Each row comes from the steps of one walk. Every step used is in the known rows, and no mark comes twice. Write the walk behind each row, first mark first.
Known rows:
C/K/B/A/T/V/Q: [ -8  -8   5  22   8  -3  -7  14 -17  -7   4 -11 -43 -21  23 -12 -27 -12
 -39 -10 -20  17  -5  -6  -1   9 -13  -8  -7  -8   4 -31  -7 -13  -2]
B/A: [ -1  -5   2   9  -2   0  -9   5   9   9  -3   1 -35   6  -4   0  -9  -1
  -4   2   3  -8  -7  -4   3   1   9  -5   0  -4 -12  -6   4 -10  -2]
V/C: [-11   2   0   2   6 -16  -7  10   8   2  -1  -1   3 -14  -4  -3  21 -22
 -11  -7  -6   6  -3   9   5  -1   5  -5 -16   6   0  10  -2  11  -1]
K/B/A: [ -8 -15  -2   8   6  -2 -16   4  -1   4  -1 -18 -53   1  -5  -2 -18   1
 -23   9  -2  -6 -13  -8   5  -5   9  -9  -3  -9 -14 -19   9  -7  -1]
K/Q/U/B/A: [  0 -18   0  12   8   0 -17  -4  -1   2   1 -31 -56   1 -12  -2 -31   4
 -28  -9   5  -5  -5  -8  12  -6  10   5  -7 -16  -1  -9  20 -15  -9]
U/B: [-11  -1   1  -8   0  -1  -2  -3  -3 -12   0 -19 -17  -3  -6   9   7   8
 -19  -6   9   4   3  -6  10   1  -1  -3  -8 -20   7 -11  15  -2  -1]
A/T/V/F/K: [ 15  24   1   1   1 -20  12  13  -4 -20   3  -3  32  -8   0  -2  18 -31
   0 -21   6   7   1  28   2   1   6   3  -9  -5  14 -14 -13  -4 -10]
C/U/B/A/F: [  4  15  -4 -10   1  -9  -6   6   1  10   0 -19 -38  -2  -8   6 -24 -12
 -27  -4  10  -4  -3  23  10  -5  16   5 -11 -27   2  11   2  -4  -3]
C/K/B/A/F/V: [ 17  11  -4   7   8  -4  -8   4  -7   5   5 -17  -5  -3  21   1   4 -38
 -12  -4  14  -4 -15  11 -11  -2   9   0 -10 -16   0  -2  -9  13 -10]
Q/K/B/A/C/U/T: [  4  -3  -4   6  16  -8 -21  13 -21  13   8 -34 -42 -24  -2 -12 -37   9
 -20  -2  -4  -2  -2   5  -1  -1  13  -7 -43 -15   0  18  19  -8 -16]
K/Q: [-10 -11   0   2   4   7 -10 -14   1   0  -2  -5  -6  -7   5  -4 -17  -5
 -21   3   3  11  -1  -2  -1   0  -4  15   3   5   7  -7  -1  -2   1]
T/V/F: [ 11  16   0   0  10 -25   1  14  11 -15   3  -4   3   3   0  -9  -3 -16
  -6 -14  -4  16  -1  21   9  -5  -8  -5  10   6  10   7  -9   9 -13]
H/F/V: [ 11   6   0   1   5 -11   3   6   1  -9  -2 -16  55   3   9  -1  21  11
  26 -12  16   3  -9   7  -2  -8  -1  21   2   4  19  44  -4  26  -9]
Q/K/B/A/F/V/C: [ 13   4  -6  17  18 -24 -15  13   8   6   3 -26  -4 -12 -10  -8  29 -61
  -9 -15   9  -3 -19  20   6 -13  14  -9 -25  -5  -6   0  -5  13 -15]
U/T/A/C/K/B: [-18  -3  -4   1  16 -12 -16  14 -31  -6   6 -21 -37 -29  26  -8  -6  21
 -42  -6 -12  18  -6 -12 -11  12   0 -15 -26 -16   2   3  12  -3 -10]
A/F/H: [ 17  11  -5  -6  -1 -12  10   6   7  -6  -3   3   8   2  10  -1  11 -38
  -4  -6  14  -3   7  41   3  -3   7  21  -1 -13  11  37  -6  12   0]
Q/K/B/A/C: [ -6  -2  -5  19   8 -13 -18   8   0  26   4 -14 -52  -8  -8  -9  -7  -5
 -27   0  -6 -17 -16  -2  -2  -5  15 -21 -21  -7 -23  -7   5 -17 -16]
T/V/Q/U: [ 25 -10   4  20  16 -11  -1  13  -7  -3   7 -17 -13  -4   2 -18 -20  -2
  -3 -21 -16   4   0   7   8  -8  -9  -2   4  16  10   3  -3  -7 -17]
B/A/F/K/Q/U: [ 22   1  -5  12   8  -3  -7  -4  -4  13   2 -18  -4  -1 -12  -4 -15 -33
  -9 -10   7 -13  -8  24   2 -11  25  23  -8  -2  -1  -6  -4 -18 -12]
T/V/F/H: [ 18  13   1   0   8 -23   7  15  13 -25   1  -5  -3   7  16 -15  11 -33
  -6 -13  13   8   8  39   8  -2  -9  10   6  -2  14  40  -4  17 -15]
V/C/U/B: [-12  10   1 -10   8  -9  -9   7  -6  -4   5 -31 -24 -19  -1  -2   0  -1
 -30  -5   7   4   5  10   8  -2   3  -2 -30 -16  11  24   8  15  -5]
A/F/V/C/K/Q/U: [ 22   7  -5  15  18 -10  -9   0 -11   9  10 -20  26 -17  17 -13  -5 -47
 -14 -19   2   3  -7  23 -11  -7   7  20 -19   2  13  26 -12  18 -16]
V/C/K/Q/U: [  0  -2  -2  18  14  -1 -12  -1 -12  10   8 -16  -2 -15  10 -16 -18 -25
 -22  -7 -10   2  -2   7  -6  -3   1  15 -17   5   1  20  -5   5 -11]
Q/U/B/A/F/V: [ 38   5  -3   6   9 -16  -5   7   0   1   5 -28  -2   3  -2   4   1 -21
   3 -26  17 -10 -10  16   4 -10  19   2 -11 -19  11   6   7   6 -17]
A/F/V/C: [ 17  13  -3   0  11 -27  -4  12  10   0   1  -6  36 -16   7   0  36 -48
  -1 -22   8   6  -8  28  -1  -6  12   0 -19   3  15  19 -10  27  -9]
F/H: [  8  -1   1   1  -2   0   6   3   4 -12  -1  -1  -9   3  16  -6  14 -16
  -1   0  15  -7   9  19   0   2  -1  13  -3  -8   7  32   3  10  -2]
F/V/C/K/B/A/T: [ -1  -2   0  18   5  -8 -12  14 -17  -1   5 -14 -17 -24  22  -5  -2 -27
 -25 -12  -3   5 -13  -4 -11   6  11  -7 -31 -21   1 -11  -1  12  -1]
H/F/K/Q: [-17   3   0  -2   2   2  -2 -10   0  -6  -7 -15  41  -5  -4   1  14  -4
  -4   1  17   5  -5  14   2  -6   5  39  -1   5  11  14  -7  -2  -3]
V/F/K: [  6  29  -2  -8  -2 -11   7   1   9 -17  -2  -5  22  -5  -5   5  35 -50
   4  -7  14  -6   3  31   7  -8  14   7 -10  -2  -2  -3  -7  -4  -7]
Q/U/T/A/C: [ 14  -7  -3   4  18 -29 -11  24 -19   0   4 -13 -22 -21   8 -12 -11  38
 -12 -29 -15  12  -2  -2  -2   7  14 -15 -20  -1  11  26  19 -10 -20]
F/V/C/K: [  0  15   3  10   6  -4  -4   5  -4  -1   6  -6  22 -16  29  -6  37 -37
  -3  -8  10   2  -3   3 -15   7  -5  -2 -24   0   4  19 -10  24 -10]

Write each row's walk:
[  8  -1  -1  25  12 -15 -19   7   5  14   4 -21 -43 -20  10 -11   9 -33
 -23 -12   1 -14 -14   1  -2  -8   9 -21 -25   1 -13  -7   4 -11 -21]  F/V/Q/K/B/A/C
[ -2   6  -2   1   0   1  -8 -11   6   8  -5  -5   1  -6  -5   5   3 -41
 -21   0  17  -3  -7  24   0  -2  19  20  -5  -5   1 -23  -7 -17  -2]  B/A/F/K/Q
[ 10 -10   4  17   2 -10  -2  18  -9   2   3   3 -14   2   3  -8 -27  24
  -9 -15  -8  10  -9  -8  -3  12  -2  -8   3  -7  10 -16  -3  -9  -3]  B/A/T/V
[ 23   1  -5   4  10 -13  -9   6   0   2   2 -19  -5  -1   7   2   4 -30
  -5  -9  14  -2 -17  14  -3  -9  15  -2  -6 -12   5  -7  -2  12  -9]  K/B/A/F/V
[  8  -5  -6   4   8 -12 -12  -1   2   9  -1 -23 -34  -1 -16   4 -32 -21
 -32 -15   3   0  -7  18  14 -10  19  13  -4 -20   3  -6   8 -13  -7]  K/Q/U/B/A/F
[-18   5   5  16   4 -11  -8  19 -12  -2   5 -10 -25 -17  12  -5   2  -5
 -38 -18  -5  13  -5  -7  -4  19  -5 -12 -24 -22   6  -7  -2   0  -4]  U/B/A/T/V/C/K
[  0   8   1   4  11 -26  -5  17   9  -6  -3 -15  52 -11   4  -5  39 -12
  12 -19   8   8 -11  16   2  -8   5  13 -13   9  17  49  -5  33 -11]  H/F/V/C
[  5   1   2  -8  22 -27 -13  30 -16 -25  -1 -35  13 -23  13 -14   9  32
   7 -22   8  32  -4   8   5   3  -1  12 -21   2  31  67  11  26 -16]  H/F/V/C/U/T/A
[ -1   7  -4   2   9  -9 -19  12 -11  28   8 -20 -58 -15  14 -12 -37  14
 -37   8  -4 -17  -9   9 -10  -3  17 -10 -26  -8  -7  24   2   2 -13]  K/B/A/C/U
[ 11 -10   0  12  -3  -6  -2  10 -15   0   2 -17 -32  -6 -11   2 -33  10
 -15 -23  -8  -4  -3  -5   8   1  18  -2 -16 -30   4 -12  16 -16  -2]  Q/U/B/A/T
[ -5  15  -1 -11   3  -8  -7   4 -12   9   8 -24 -28 -18  11  -1 -14  21
 -35  -7   7  -6   5   8  -3   2   8  -6 -29 -20  11  26   9   5 -12]  A/C/U/B
[ 37   2   0   4  18 -27   4  23  -2 -31   5 -21   4   0   8 -18  -9 -22
   4 -27   4  12  12  40  12  -6  -1  16  -8  -6  27  49  12  16 -19]  Q/U/T/V/F/H
[ 21  19  -1   0  12 -19 -12  17   4  14   5 -17  -2 -15  12  -8   0 -35
  -6  -9  13  -5  -8  32  -4  -5  16   2 -26  -2  10  40 -11  27 -12]  B/A/F/V/C/U
[ 15 -14   2  13  25 -27 -12  27 -12  -7   7 -22  13 -16  -8 -15  -6   9
  -2 -28 -15  20  -2   8   7   2   0  -5 -22   9  23  17  10  10 -15]  Q/U/T/V/C
[ 15   6  -3   1  -1 -12   3  10  14   2  -5   3 -21   7   7  -1   4 -39
  -8  -4  15 -10   1  38   5  -1  14  16  -1 -16   0  33  -2   3   0]  B/A/F/H
[ -6  -5  -1   7   3   3 -11   1  -4   0  -1 -22 -37   0  -7   2  10 -14
 -17   9  12 -15 -13   0   2  -4  17  -4 -13 -11 -15 -32   6 -14  -4]  F/K/B/A
[  4  14  -2  -5   9 -15  -9  16 -14  14   7  -8 -40 -16  24 -17 -16  34
 -24  -4  -3   0  -2   5 -11   7   5 -12 -15   2   4  40  -4   3 -17]  T/A/C/U
[ 21   6  -1  10  10 -30  -2  23  -3 -15   5 -21 -27  -1 -10  -8 -32  -6
 -15 -35 -11  11  -3  17  17  -5   7  -6  -3 -19  13   1   6  -5 -17]  Q/U/B/A/T/V/F
[ 12  17  -2  -6   1 -16   7   8  17 -23  -3  -2  -7   1  13  -7  16 -50
  -4  -8  14   0  12  42  11  -7   3  16  -2  -8   6  44   0  15  -6]  V/F/H
[ 30  -5   0   4  21 -22  -4  13  -1 -31   4 -25  -2  -5  13 -20 -22 -27
 -10 -25   7  21  11  39  12  -6  -5  26  -5  -3  31  44  12  13 -19]  K/Q/U/T/V/F/H
[  0 -14   0  24  15  -6  -4   8 -20 -11   7 -25 -24 -16  -5 -16 -16 -18
 -22 -12 -16  15  -5  -4  10  -6 -16 -10 -10  -3   1 -33  -3 -13  -7]  A/T/V/Q/K/B
[ -5 -12  -4  19   8   2 -15   2  -2   9   2 -24 -56   6 -18  -9 -10 -13
 -11   9   1 -11 -14 -10   9  -9   4 -11  -8 -10 -25 -22   7 -16  -8]  Q/K/B/A
[  6   6  -2  10  12 -14  -8  18 -28   4   8  -9 -21 -22  25 -13  -8  25
 -17 -21 -13   7   0  -6 -14  15   5  -9 -24  -7   4  31   8  -9 -19]  Q/U/T/A/C/K
[-18   6   1   8  10  -5 -12  -2  -1  -3  -1 -17  38 -18  25  -9  18 -24
 -16  -6  11  16  -8   8 -10   0  -8  29 -13   6  16  41 -13  26  -8]  H/F/V/C/K/Q
[ -5   3   2  -3   1   4 -12   3  -2   3   2 -27 -58  -1  -3   1 -23  13
 -24   4  13  -9   0  -1   7   1   7  -3 -15 -23  -2   5  13  -5  -4]  C/U/B/A
[  9   0  -5  15   8 -11  -3   8  11  -4  -4 -18 -49  -5  -1 -10   6 -71
 -20  -4   8  -7  -1  39  18 -13   6  12  -9 -15 -11  13  -2  -9  -5]  V/Q/K/B/A/F/H
[ 17  -5  -4   6   6 -12  -6   2   5  -3  -2 -24 -40   2   2  -4 -18 -34
 -31 -14  17  -6   2  36  13  -8  16  27  -7 -25  10  27  10  -1  -8]  K/Q/U/B/A/F/H
[ -1  -8  -2  12   7 -14 -21   2   0  20   3 -21 -50 -14   0  -4 -27  12
 -43 -16  -2 -12  -8   0   2  -3  20  -4 -20 -12   0   5  17 -17 -18]  K/Q/U/B/A/C
[  6   6  -6 -15  17 -11  -7  13 -31 -17   4 -38 -14 -21   1  -1  -1  -4
 -23  -4   9  14  -3  22   4  -1  15   7 -25 -18  13  -3   6  -3  -7]  C/U/T/A/F/K/B
[-10  16   0  12  -4  -2  -9   6  -2  27   3  10 -28 -10  23  -4  -3  -5
 -25   1  -4 -15  -6  -2 -19  13   9 -11 -18  -9 -15  12  -6 -10 -10]  B/A/C/K
[  2  -5  -2  -4  14 -11 -23  16 -21   9   5 -28 -41 -27   9  -7 -43  20
 -30  -2  -6   2  -1   7  -5   2  18  -6 -39 -16  11  20  21  -1  -9]  K/B/A/C/U/T
[  5  -1  -3  23   9   0 -16  -1 -11  28   8  -9 -32 -11  17 -15 -37  -5
 -29  -5  -8 -14  -7   0 -14   1  12   6 -15  -1  -8  17  -2 -12 -17]  B/A/C/K/Q/U
[-10   2   3  10  10   2 -14  -9  -3  -2   5 -11  15 -23  30  -9  17 -39
 -24  -3  12  12  -3   0 -16   5  -8  12 -19   4  10   9  -9  20  -8]  F/V/C/K/Q
[ -2  12  -2  14   2  -5  -9   7 -11  23   8 -14 -41 -10  14  -4 -12   3
 -32 -11  -4 -20  -4  -3 -11   7  13 -10 -27 -21 -11  15   7 -12 -18]  Q/U/B/A/C/K
[-10  21  -2   6  -3  -2  -2   3 -10  20   6   9   0 -15  27  -4   5  -3
 -22  -2  -6 -10  -1   2 -22  12   2  -7 -19  -6  -6  17  -9  -1  -9]  A/C/K
[  7  -6   5  32   5  -5  -2  12   0   0   2  -5 -30  -7  -9 -16 -13 -23
  -2 -18 -10   7  -3  -2  11   2 -12 -11  -3   2  -6 -24  -7 -28  -8]  B/A/T/V/Q/K
[-11   4   0   3  -2 -16 -14   8   7  17  -1  -8 -45 -11   1   5  -1  11
 -35 -13   2 -12  -7  -2   1   5  18 -18 -20 -18  -5  -1  14 -13 -11]  U/B/A/C
[  9   0   1 -11   9   3  -6   8 -21  -9   4 -20   2 -17   5  -3 -32  17
   2  -3   2  12  11   8   0   4   1  10 -25  -9  21  24  15   7   0]  C/U/T
[  3 -10   1  11   4   5 -12  -7  -3  -1   1 -34 -39  -1 -14   2  -6  -8
 -23  -8  18 -13  -5  -1   9  -5  18   9 -15 -17  -1 -21  17 -21 -11]  F/K/Q/U/B/A
